Each row was made from one small tree. The marks that hang from a mark follow it in brackets, in alphabetical order. Every link used is in the known rows. Write each row's tree.
Known rows:
guga[pemom[luzivef somi] rosir[dife]]: [ -2  13  25 -12  12   3  -8  12   6  -5 -28  12  -6   2   5 -24  -6  18
 -10 -16  -2   7  13  -1  25  16   6   8]
guga[pemom[dife luzivef somi[masuzim]]]: [ -2   3   8 -13  -2  18  -3   2 -14 -10 -11  26 -10   2  36 -21 -15   8
  -7 -20 -21  10  15   4  16  18   9  15]
masuzim[dife]: [-10 -12   9   3   2  21  -3   1   6  -9  -2  -2   3 -12  -8   9   5  -5
   9  -1 -10  -9   1   3  11  -6   4  -5]
guga[pemom[somi] rosir[dife mita]]: [ -5   3  24 -17  11   4 -10   9   7   3 -16 -17  -4  -4 -11 -17  -1  21
  -3 -12  17  -1 -11  12  19  11  -8   0]
mita[rosir[dife]]: [-13 -14   9   6  10   8   9  23  12   7   5 -12 -14   2  -6   4  17  -9
  15  -6   2   7 -20  -6  12  -6  -1  -9]
luzivef[masuzim[dife]]: [ -8  -3  14   2  -2  14   2 -12  14 -12  -8   2   6 -12   0  14   2   0
   3   5 -12   3   9   2  11  -7   3 -10]
pemom[dife guga[rosir]]: [  8   2   9  10   3   5  -1 -27   3   3   6  -7 -12   8 -11  12  -3  -7
   6   6   4  -8  -2  12  -7 -15  -1   3]
rosir[dife mita]: [  4 -13   9   2  11  12   2  17  -3   2   0 -18  -5 -14  -9   0   8   3
  12   2   9   7 -29   9  15   5  -2  -5]
luzivef[masuzim[dife mita[rosir[guga]]]]: [ -6  -8 -12   9 -20 -21   9   3  31  13  12 -18  -2   0  -4  27  18 -12
   7   7   8   6   8 -16 -12 -13   3 -24]
mita[rosir[dife guga[pemom]]]: [-18  -2   3   2   7 -11   2  38  10  13   3   1  -4  14 -21   9  21  -1
  -1 -23  13  -8  -7  -7  17   5   4  -2]
guga[pemom]: [ -9   0  11   3  13  16  -7  10 -17 -10  -5   5  11   1  -3  -5  -7   6
  -1 -15 -11 -10  -2  13   7   4  -6  11]
somi[masuzim[guga[rosir]] pemom[dife luzivef]]: [  3   4 -24  -3   2  -4  12  -5  -5 -13  -1  28  10  -3  14  11  -3 -10
 -24  18   0  14   9 -17  -9  -8   3   6]
masuzim[luzivef mita[rosir[dife]]]: [  9 -18 -14   9   3  -2  13  34   6  17  12 -16 -23  11  18  -3  10 -12
  23   5   3   5 -21 -11   4   3 -11 -12]
guga[rosir[mita]]: [ 12   6   6  -1   7   6   4  -3  -6  -5   3 -25   9 -16 -10  -1   0   3
   3  13  16   1 -21  19  -7  -4 -12  -4]
rosir[dife guga[pemom] mita]: [ -1   0   4  -1   7  -7  -2  32  -6  10  -4  -7   6  -4 -26   6  12  12
  -6 -15  20 -12 -16   7  14  19   1   1]
guga[pemom[dife luzivef] rosir[mita]]: [ 30  15   7 -17   4 -10   3  -1 -16   2  -6   2   5 -14   3 -19  -7   4
  -2  16  23  -9   1   8  17  17  -5  17]
rosir[dife guga[pemom[luzivef]] mita]: [ 12   9  -2  -6   4 -13   2  35 -13   6 -12   7   7  -9 -15  -7   5   9
  -8  -9  20  -1 -10  -2  17  25   9   9]
masuzim[dife luzivef mita[rosir[guga[pemom]]]]: [  1  -5 -29   0 -12 -19   4  34   7  20   9   0  -4  11   5   7  11 -11
   8  -3  12 -24   6 -12   0   9  -8  -2]
masuzim[dife guga[pemom rosir] luzivef mita]: [ 12  -3 -25  -4   5 -21  -6   1  -1   6  -1   6  13  -2  -4   1   3  -6
  -8  17  13 -24  20 -12  -6   7 -10  -3]
luzivef[masuzim[guga[pemom rosir] mita]]: [  6   7  -5   4   5 -27  -2 -20   2  -4   2  -5  24   2  -9   6  -2   4
 -17  13   8   1  17  -5 -19  -4  -8  -9]
mita[rosir[dife guga]]: [-16  -8  -1  10   4  -5   8  31  16  11   9 -11 -14  10 -19  18  24  -8
   9 -14  10   4 -21 -10   7  -6   9 -14]
pemom[dife guga[rosir] luzivef somi[masuzim]]: [ 11  14   6   1  -5   8   3 -26   1  -5  -5  10 -23   7  24  -9 -16  -1
  -7  -5 -11  14  13   5 -11  -4   8   4]
luzivef[masuzim[dife guga[rosir] mita]]: [  1  -8 -11   5  -4 -24   3 -33  23  -1   3 -13  15 -12 -11  20  13  -6
  -9  29   8   6  19 -17 -16 -15   2 -24]
guga[pemom[dife luzivef somi[masuzim]] rosir]: [  8  14  12 -20   5   5  -1  -6  -4  -8 -15  22 -10   2  30 -20 -16   9
 -16 -13  -8   8  21   4  14  16   6   9]
luzivef[masuzim[guga]]: [-13  -1   0  12   2   2   3 -23  -1 -14   6   1  21  -2 -12   8   2  -2
   0   8 -17  15  -5  -2 -14 -14   0  -7]
pemom[dife]: [  1 -11  13   6   2  21  -1  -4  -8  -3   9  -2 -12   1   4   8   2  -4
  16  -1 -10   0 -13   7  12  -7   2   3]
guga[pemom[somi] rosir]: [-14  11  25  -8   8  13 -14  -5   2 -11 -14  -5   2   7  -3 -14 -14  19
  -5 -19  -9  -2   8  17   4   0  -6   6]
masuzim[dife guga luzivef mita]: [  5 -17 -30  11  -4  -3   1  -1  -3   4  12   0   2  -6   2   7   7 -14
  10  20  -7  -8  -1 -14 -12  -3  -3 -12]

Which tree is each row?
[ 15  -3 -27  12   7 -14   3  -6 -12  -1  12 -11   4   5  -1   1   0  -5
   3  22   2   1  -9  -5 -28  -9 -10 -10]  masuzim[guga[rosir] luzivef mita]
[-29 -15  -4  -3  -1  16  -6 -14  12 -12   1   7   4  -8   4  10   6  -5
  -7 -10 -20   9   9  -7  -9  -8  13 -14]  pemom[somi[masuzim[dife guga]]]
[  6 -10 -26  -2   3 -16   5   8 -10  -3  -5  26  20 -14  17   0   4 -12
 -23   4   0  -4  30 -23  -7  17  14  -3]  somi[masuzim[dife guga[pemom[luzivef]] mita]]
[-13  10   7 -11 -19  -6  -2  13   6   7   4   8 -15  15   5 -14   1   1
  10 -19  -6   2   3  -6  10   6  10  13]  mita[rosir[guga[pemom[dife luzivef somi]]]]
[ 10   3 -22  -7   1 -11   4 -12   2   2   7  -7  15 -19 -17   1   8  -7
   2  32  20 -12 -10  -2  -6  -3 -10  -7]  masuzim[dife guga[rosir[mita]] luzivef]
[ -4  12   6  10  -6  19   4 -12 -10 -15 -11  12  -7   3  27 -15 -20   1
  -1 -19 -29  19   4   8 -22  -4  10   5]  pemom[guga luzivef somi[masuzim]]
[  2  -3  -5   3 -18 -26   5   6  12  22  19 -10  -5  17   2  15  10  -6
   3   2  10   1   6  -9  -3   1  -6  -5]  luzivef[masuzim[mita[rosir[guga[pemom[dife]]]]]]
[ 23  16  -8   0 -13   0   7 -12  -7   0  -3   2   4  -6   0  -2 -15  -5
   2  25  14  -4  -8   3 -10 -12 -11  21]  somi[pemom[dife guga[rosir[mita]] luzivef]]
[  7 -12 -30  18  -1   0   3   2 -18   0  16  -7   2   4   6  -1  -2  -8
  11  14 -13   3 -16  -6 -22  -7  -8  -6]  masuzim[guga luzivef mita]
[ 10   1  13 -10  20  -4  -2  18  -2   4 -11 -11   7 -11 -16  -6   5  13
 -10   1  29 -11  -9  10  21  17  -9  -1]  guga[pemom rosir[dife mita]]
[ -5  13  12  12  -9  22  -3 -17  -8 -11 -10   0  -8   3   9 -20 -19   3
  14 -15 -29  12  -3   7 -15 -13   9  13]  pemom[guga luzivef somi]
[-21   8  19  -6  11 -12 -14 -18  20  -3 -16   5   9   9 -18  -3   3  20
 -16 -10  -1  12  17  -5  10   1   2  -8]  luzivef[masuzim[guga[pemom[somi] rosir[dife]]]]
[  3  -4 -14   0   4   2  -3   1 -21   1  10  21   3  12  -1  -5  -1  -3
   5   4  -9 -18  -3   1  11   5  -5  14]  masuzim[guga[pemom[dife]] luzivef]
[ -5  16  -7  -1  -5 -13   9  28  -9   1   0   8  11   7  -6  -9   3  -4
  -1 -14   2  -3   1  -7  -1  10   5  11]  mita[rosir[guga[pemom[luzivef]]]]
[  3   6  -5  11 -11  19   2  -3 -10  -8  -3  23  -4   8  10   2 -19  -8
   6   6 -16  -2  -2  -2  -3 -16  -2  27]  somi[pemom[dife guga luzivef]]
[-10  -1   1  -1  -5  -8   2  19   3  14  17   1  -7  17 -14  10  13  -6
   8 -13   8 -14  -5   0   9  -2   1   5]  mita[rosir[guga[pemom[dife]]]]
[ 21   4   6   4  -2  -1   1 -24  -2   8  12 -22  -8  -4 -14   5  -4  -4
   9  17  20 -13 -17  19 -14  -9  -9   3]  pemom[dife guga[rosir[mita]]]
[  0  -6   2   6   3   0   1  24   0   7   4 -16  -4  -7 -23  12  15   6
   5  -8  16   4 -29   6   7   3   7 -10]  rosir[dife guga mita]
[ -9   9  19  -7 -15  17  -4 -20  17 -15 -20   9   0 -12  14 -11  -8   8
   7  -2 -27  21  18  -5  12  -1  11  -3]  pemom[luzivef[masuzim[dife]] somi]
[ -5 -11  -7   2  -5 -16  -6 -14   9   1  -2   3  24  -6  -5  12   6  -4
  -8  12  -1 -11  24 -14  -4   3   1  -8]  luzivef[masuzim[dife guga[pemom] mita]]
[-17   6  -2   3   0  -7   4  26  -2   6   9  -3   8  14 -15   4  10  -3
   1 -19   5 -10  -8   2  -4   0  -3   4]  mita[rosir[guga[pemom]]]
[  7   1   2  -6  -5  -3  -4  13 -13  10  12  -4   3  -1 -18   6   4   6
   3  -5  16 -17 -14  14   8  10   0   8]  rosir[guga[pemom[dife]] mita]
[-10  13  -1  15   3  13   0  -9   3 -12  -7  -1   7   9 -12  12 -15   1
  -6   1  -3  -6  -2  10 -18 -27 -13  13]  somi[pemom[guga[rosir]]]
[ -1 -19 -25  16   6  -2   7  -2 -12  -5  16  -7   8  -3  13  13   4 -11
 -10   4  -7  13  -5  -9 -32  -7   4 -16]  somi[masuzim[guga mita]]
[ -2   5  22 -12  -5  19 -11  -1 -11  -5 -11  17 -10   3  17 -24 -16  12
   8 -13 -23   3   8   5  21  12   6  19]  guga[pemom[dife luzivef somi]]
[  4   4  21 -20  -2   8 -11 -11   1   3   0 -16  -8  -4  -2 -14  -8  15
   5   0  12  -7  -7  21  13   4  -9   8]  guga[pemom[dife somi] rosir[mita]]
[ -5 -16 -10   7  -8 -10   1 -23  17  -1   4  -7  14 -11  -5  21  11 -10
   0  21  -4   6  11 -17 -13 -12   6 -19]  luzivef[masuzim[dife guga mita]]
[ -8   3  27 -14   4  12 -15 -11   4  -3  -6   0 -12  10   1 -12 -10  15
  -1 -12  -4  -5   8  13  17   1  -3   9]  guga[pemom[dife somi] rosir]
[  9   3   8  -3  -7   9   3 -29   4   4   9 -16 -18  -1   9   0 -10   1
   1   0   8   4  -8  19 -17  -6  -6  -2]  pemom[dife guga[rosir[mita]] somi[masuzim]]
[  3  -8 -20  10 -10  16   0  -7   5   3   0   2 -22   7  35   0 -13  -5
   7  -9 -21  -1   9   2 -20  -2  -2  -9]  pemom[guga somi[masuzim[dife luzivef mita]]]
[ 12   9 -10  -9  12 -19   5  -8 -14  -6  -3  31  12  -3  11  -4   2  -6
 -27   6   8  -3  21 -10   1  14   8   6]  somi[masuzim[guga[pemom[dife luzivef] rosir]]]
[ 13  -4  12   2 -21   6  -1 -22   4  -2  -2  -6 -18   0  35 -11 -14   5
  15   8 -24  31   5  -3   1  -1   6  -2]  pemom[dife luzivef[masuzim[mita]] somi]
